Each row comes from the steps of one walk. Every step used is in the known rows, and no mark comes twice. Write the walk behind each row, first mark first.
In the rows, zero is written as 128.
Known rows:
fege/ludug/votuz/pabe/fabut: [150 133 175 119 140 145 111  84 126 184 128 128  88  94  37  86 171 174
  77 137 119 105 118 138 125 129 125 153 137 112 133]
vanef/pabe: [146 154 110 162 147 149 114 135 166 108 110 121 169 175 166 118 164 124
 101 178 160 144 127 131 134 115 154 161  91 128 130]
vaze/zona/loza: [107 146 168 117 110 130 144 151 152 153 139 121 143 117 159 122  93 161
 110 131  81  69 101  59  99 129 158 124 107 170 124]
pabe/votuz/ludug: [180 125 138 124  97 140 116  96  89 162 129 139 104 164  95 136  92 131
 173 148 144 139 183 105  67 177 133  97  96 120 171]
vanef/pabe/fabut: [177 160 121 138 148 147 132 127 145 119 133  99 137 136 155 129 132 156
  87 173 142 139 120 137 151 105 139 161 118 112 147]
vanef/pabe/votuz/ludug/fege: [136 113 117 137 113 138 135 115 114 129 100  97 153 161  99 114 156 109
 125 139 155 181 207 114  82 189 136 154  69  93 161]
fege/ludug: [177 154 122 160 122 158 111 109 111 182  89 151 120 136 117 109 198 146
 117 184 194 117  89 116 137 144 143 123  81 130 129]
vanef/pabe/bakif: [126 165  99 196 138 160 132 121 145  95 100 149 180 198 148 172 149 132
 159 172 192 144 109 173 161 144 172 145  78 127 138]
fege/ludug/votuz/pabe: [126 127 169 140 140 148  86  85 148 185 107 149 113 122  44  74 195 141
  90 146 138 117 123 123 112 141 135 154 117 124 119]
fabut/rakuv: [150 164  45 178 114 123 123  96 155 110 142 154 106 177 155 106 115  86
 147 195 154  99 107 125 115 141 121 102 101 161 132]
zona/vanef/pabe/votuz/ludug/fege: [115 136 109 143 138  96 133 130 120  95 111 130 155 149  75 110 176 109
 177 129 151 190 215 153 125 151 143 152  92 122 148]
ludug/votuz: [138 147 152 134 100 123 117  78 157 112 136 137 167 165  89  60  86 126
 157 162 154 105 154 137 107 138 152 123 118 151 117]
rakuv/fabut/pabe/votuz/ludug/fege: [128 105 113  70 122  97 144 122  60 117  99  72 113 121 141 116 143  91
 109 110 128 169 152  93  69 156  80 116 115  93 131]
fabut/zona/loza: [110 104 136 140 112 159 161 144 106 151 124 119 112  86 135 110  92 129
 172 102  86  70  97 108 134 158 144  90 128 162 118]
rakuv/fabut/zona/vanef/pabe/votuz: [ 80 121 104 132 117  94 164 170 113  87 155 107 173 132  95 137 135 139
 137 101 122 155 124 205 161  97 139 151 182 124 128]
votuz/pabe/vanef: [129 131 101 117 200 135  65  94 177  77 143 206 106 169 156 104 151 151
 133 119 143 114 108  82 161  88 115 109 137 167 146]
loza/pabe/vanef: [164 135 106 128 164 161  16 127 162  75 150 216 143 165 182 149 105 111
 163 130 196 144 129 107 155  92 114 115 136 143 123]
votuz/ludug/fege: [185 123 131 117 132 140 132  88 103 157  84 139 105 142 156  87 164  97
 142 148 190 162 165  49  92 149  92  91  58 114 144]
vaze/zona: [130 151 151 128 100 115 118 129 175 126 127 150 146 157 156 129  84 164
  99 168 140 118 114  72 111 103 143 124  94 153 117]
loza/zona/fabut/pabe/bakif: [108 116 138 135 109  98 175 116 118 171  90 139 128  94 172 203 147 112
 120  76 146 118 106 165 154 148 101  93 148  75  97]
loza/zona/vanef/pabe: [111 151 139 200 143  90 147 139 153 131 114 161 182 115 152 149 190 134
 136 128 164 162 151 177 155  82 144 161 148 119 116]
rakuv/fabut/zona/loza/pabe: [111  96 162 104 130 170 137 184  92 157 155  99 131  75 182 160 120 103
 119  73 110 106  67 122 133  92 107 135 181 124 117]
vaze/zona/loza/pabe/bakif: [ 88 135 184 135 113 164 106 174 144 144 135 158 147 119 159 208  66 133
 144  99 111  97 107 100 117 128 156 144 112 149 125]
zona/fabut: [161 145 130  90 119 136 148 115 156 166 129 117 118 141 173 123 161 116
 104 121 152  95 103 134 166 114 113  95 122 126 133]
ludug/votuz/pabe: [106 123 177 123 150 128 105  79 181 125 133 151 126 141  80  68 113 128
 120 132 114 109 148 118 106 108 134 149 136 148 126]
rakuv/fabut/zona/vanef/pabe/bakif: [ 80 147 102 159 139 112 165 169 110  85 139 143 177 148 139 169 162 129
 162 113 160 163  77 210 198  88 138 134 160 125 117]

Write each row's walk:
[129 114 124 116 110 127 166 144 104 134 138 117 140 127 169 121 128 130
 117 124 159 124  67 128 147  85 109 105 160 127 129] : rakuv/fabut/zona
[177 116 124 127 108 143 159 115 102 136 136 132  80  91 118 131  51 170
 141 130 125 104 105 133 158 120 118  94 147 132 141] : pabe/fabut/zona
[130 122 127 131 133 168 165 161 115 141 141  75 122  79 129 133 112 156
 108 111  69  98 111 132 154 140 142 145 142 121 133] : vanef/pabe/fabut/zona/loza
[137 139 100  95 155 109 120 141 111  99 114  98 126 132 201 120 141 106
  94 151 132 142  72 103 119  89  96 129 139 130 105] : rakuv/fabut/pabe
[162 112 129 116  85 124 154  78  74 144 101 125 114 145  88 108 114 116
 175 127 167 148 199 100  70 195 121 101  77 110 173] : pabe/votuz/ludug/fege
[156 138  98 131 168 132 129 101 148 129 163 145  34 116 135 131 112 124
  99 142 102  90 100 115 133  87  86 129 149 145 155] : votuz/pabe/fabut/rakuv
[102 102 115 152 121 114 112 152 122 123 138 139 121 137  59 150 117 120
 177 124  94 181 193 162 130 161 146 132 129 125 123] : fabut/zona/vanef/pabe/votuz/ludug
[ 77 110 102 173 113 103 137 148 143  83 132 145 150 133  56 136 101 136
 188 120 106 157 168 203 161 144 166 144 140 141 123] : fabut/zona/vanef/pabe/votuz
[127 134 131 119 140 120 123  67 163 123 179 129  77 126  66  79  82 118
 107 136  85  83 136 133 113 119 110 138 159 138 138] : ludug/votuz/pabe/fabut/rakuv
[102 101 123  89 150 164 103 173 101 113 173 137 144  98 186 145 128 113
 137  57 122 105  68 112 156  94 103 105 198 135 112] : rakuv/fabut/zona/loza/pabe/vanef
[ 82 114 143  60  79  80 133 145 168 131 131  96 114 119 117 157  73 137
  62 103  59 116 144 101 100 153 124 124 127 114 104] : vaze/zona/fabut/pabe/votuz
[114 114 109  73 104 103 139 118 129 128 116  90 100 116 118 141 106 107
 110 101  88 108 141 151 126 169 116 107 128 108 119] : zona/fabut/pabe/votuz
[122 105 150 111 113  92 155 124 135 183  95 111 116  71 183 160 162 109
  78  85 116 120 122 133 131 125  89 110 160  82  96] : loza/zona/fabut/pabe
[177 129 171 113 149 190 114 161  99 163 149 112  98  64 171 160  89 124
 139  96 101  81 108 112 134 109 122 143 150 143 147] : zona/loza/pabe/fabut
[107 109 137 111 118 149 183 161  85 151 142  87 139  88 172 119 138 128
 125  90 103  84  54 117 140 110 121 105 169 144 120] : rakuv/fabut/zona/loza
[131 145  60  80 169  97  84 130 120  45 137 130 141 162 203 106 145 122
 111 130 150 135  78  94 140  95  90  97 150 146 100] : rakuv/fabut/pabe/vanef
[ 97 134 110 134 147 109 145 176 128  98 148 116 169 127 145 130 176 120
 121 121 139 163  94 179 178  65 124 149 168 132 108] : rakuv/fabut/zona/vanef/pabe
[133  95 109  96 114 100 111 100  82 111  71 105  83 123 100 113  96  94
 159 130 112 169 198  77  53 202 101 102  71 108 126] : fabut/pabe/votuz/ludug/fege
[ 94 123 102 171 143 118 119 158 160  88 126 155 142 128 110 123 135 124
 163 141 121 158 139 175 174 108 150 142 132 144  98] : fabut/zona/vanef/pabe
[154 128 127 143 116 144 112 128 119 143 127 106 143 180 105 149 144 120
 123 160 135 171 187 122  83 175 152 151  87  99 156] : vanef/pabe/votuz/ludug
[101  94 194 111 131 163 133 114 101 207 136 104  77  40  10  87 150 165
  94  80  52  68 106 128 126 163 130 137 159 123 116] : fege/ludug/votuz/pabe/fabut/zona/loza
[117 176 141 133 136  87 123 166 184  95 161 133 150 131 122 143 111 180
  92 156 100 147 146 129 162  70 154 168 134 148 119] : vaze/zona/vanef/pabe/fabut
[ 99 137 140 201 112  75 163 136 131 119 124 148 194 117 106 161 157 146
 158 111 148 156 179 210 140 121 157 167 158 112 136] : loza/zona/vanef/pabe/votuz
[152 104 118 106 115 112  83 113  87 125 101 117  83 138 105 141  81 104
 154 152  87 159 181  90  54 196 117 107  89 119 129] : fabut/pabe/votuz/ludug
